Each row comes from the steps of one walk. Every step used is in the known rows, and no mark comes twice. Write the walk behind each row, first mark first.
In the rows, 128 means zero.
Known rows:
tenir/lomar/zitav: 105 100 62 146 123 185 113 137 123 190 141 125 141 159 182 128 174 121
tenir/lomar: 121 72 68 162 120 159 107 133 137 184 125 113 123 131 182 148 150 102
ziveko/kuvel/lomar: 172 112 141 158 94 31 94 112 105 144 126 153 84 135 109 186 140 156
zitav/ziveko/tenir: 111 101 163 121 167 136 111 119 205 124 146 121 155 95 94 120 89 131
ziveko/tenir/lomar: 147 119 111 116 131 131 120 206 161 149 126 152 120 143 111 159 120 134
ziveko/lomar/litiz: 103 188 141 141 123 119 120 155 113 121 118 138 149 109 176 140 149 104
zitav/ziveko/kuvel/lomar: 126 65 160 154 139 90 77 72 171 146 150 118 132 91 112 135 98 133
sumelim/tenir/lomar/litiz/ziveko/kuvel: 166 141 130 84 96 151 141 147 149 146 111 149 121 163 91 99 100 81
ziveko/tenir/lomar/litiz/sumelim: 160 167 120 96 105 144 141 223 128 111 127 176 130 133 109 141 121 137
sumelim/tenir/lomar: 130 95 106 90 106 167 137 126 177 176 107 124 124 168 118 110 108 89
lomar/zitav: 102 175 107 132 129 145 143 100 104 143 137 136 143 166 144 127 195 159
litiz/sumelim: 126 150 106 132 72 107 156 105 88 88 101 190 149 88 150 118 159 148
sumelim/tenir: 133 139 138 87 110 130 155 98 167 143 100 128 122 164 92 116 114 108
ziveko/tenir/lomar/zitav: 137 137 107 104 133 150 125 209 151 154 137 159 132 163 111 145 138 149
kuvel/lomar: 99 111 108 150 145 87 167 80 81 121 123 107 82 151 151 181 179 162
litiz/sumelim/tenir/lomar: 130 123 99 87 60 148 158 128 127 115 95 193 154 118 131 87 122 121
zitav/ziveko: 93 82 141 153 160 145 106 59 185 140 144 95 155 85 136 114 112 113
kuvel/ziveko/tenir: 155 104 153 135 149 102 108 139 127 117 118 50 87 136 100 148 78 156
zitav/ziveko/kuvel/lomar/litiz/sumelim: 135 101 166 137 114 100 94 84 145 112 150 144 143 81 112 119 96 138

Which walk is each row?
159 160 123 102 123 144 133 219 138 129 132 152 119 146 107 155 120 132 : ziveko/tenir/lomar/litiz
119 99 147 115 158 170 106 147 197 134 155 119 157 101 110 112 83 115 : zitav/ziveko/tenir/lomar/litiz
152 232 145 138 133 117 188 117 55 61 121 139 120 120 116 122 167 107 : lomar/litiz/ziveko
154 234 143 79 62 144 185 129 78 62 109 175 142 125 114 100 137 126 : lomar/litiz/sumelim/tenir
175 146 147 173 129 41 129 109 96 105 112 177 114 103 88 130 147 110 : litiz/ziveko/kuvel
121 122 149 155 141 118 95 121 102 120 117 38 109 114 164 131 92 122 : kuvel/ziveko/lomar/litiz
94 151 141 108 158 166 127 117 160 135 159 138 168 146 110 101 145 160 : lomar/zitav/ziveko/tenir
120 105 144 106 141 171 113 151 185 116 152 144 168 86 113 100 84 122 : zitav/ziveko/tenir/lomar/litiz/sumelim
123 179 127 95 102 113 202 104 49 68 119 148 99 150 132 141 164 161 : kuvel/lomar/litiz/sumelim/tenir
110 71 138 125 166 161 97 139 211 149 152 118 156 97 112 116 84 117 : zitav/ziveko/tenir/lomar
110 80 138 169 150 106 80 111 123 142 112 37 109 110 168 137 94 126 : kuvel/ziveko/lomar
120 178 130 136 151 95 205 95 34 70 129 125 84 148 133 158 183 149 : kuvel/lomar/litiz/ziveko
83 126 166 110 136 160 110 107 183 114 136 136 189 74 143 76 88 95 : zitav/ziveko/lomar/litiz/sumelim/tenir
140 142 88 149 127 165 145 148 91 131 130 129 124 129 164 124 154 86 : tenir/lomar/litiz/ziveko
100 99 135 156 152 125 86 111 113 145 124 47 121 130 168 122 109 138 : kuvel/ziveko/lomar/zitav
137 132 84 143 109 178 125 152 108 156 133 114 124 135 177 141 148 97 : tenir/lomar/litiz
70 112 116 130 166 134 159 67 98 126 153 109 117 160 148 139 180 176 : kuvel/lomar/zitav/ziveko
155 148 142 160 141 44 149 104 69 99 123 178 103 130 92 132 167 137 : litiz/ziveko/kuvel/lomar/zitav
131 93 121 80 105 175 110 126 193 186 129 139 146 172 100 87 97 100 : sumelim/tenir/lomar/zitav/ziveko/kuvel
163 135 144 168 139 30 145 103 75 97 117 171 96 115 91 143 155 126 : litiz/ziveko/kuvel/lomar
71 155 120 143 138 128 109 141 130 155 126 149 166 133 182 128 173 128 : ziveko/lomar/zitav
146 86 126 130 149 139 97 158 128 142 130 54 97 151 119 132 85 154 : kuvel/ziveko/tenir/lomar/zitav
164 108 134 121 124 136 111 169 108 109 121 72 100 127 118 127 72 148 : kuvel/ziveko/tenir/lomar/litiz/sumelim
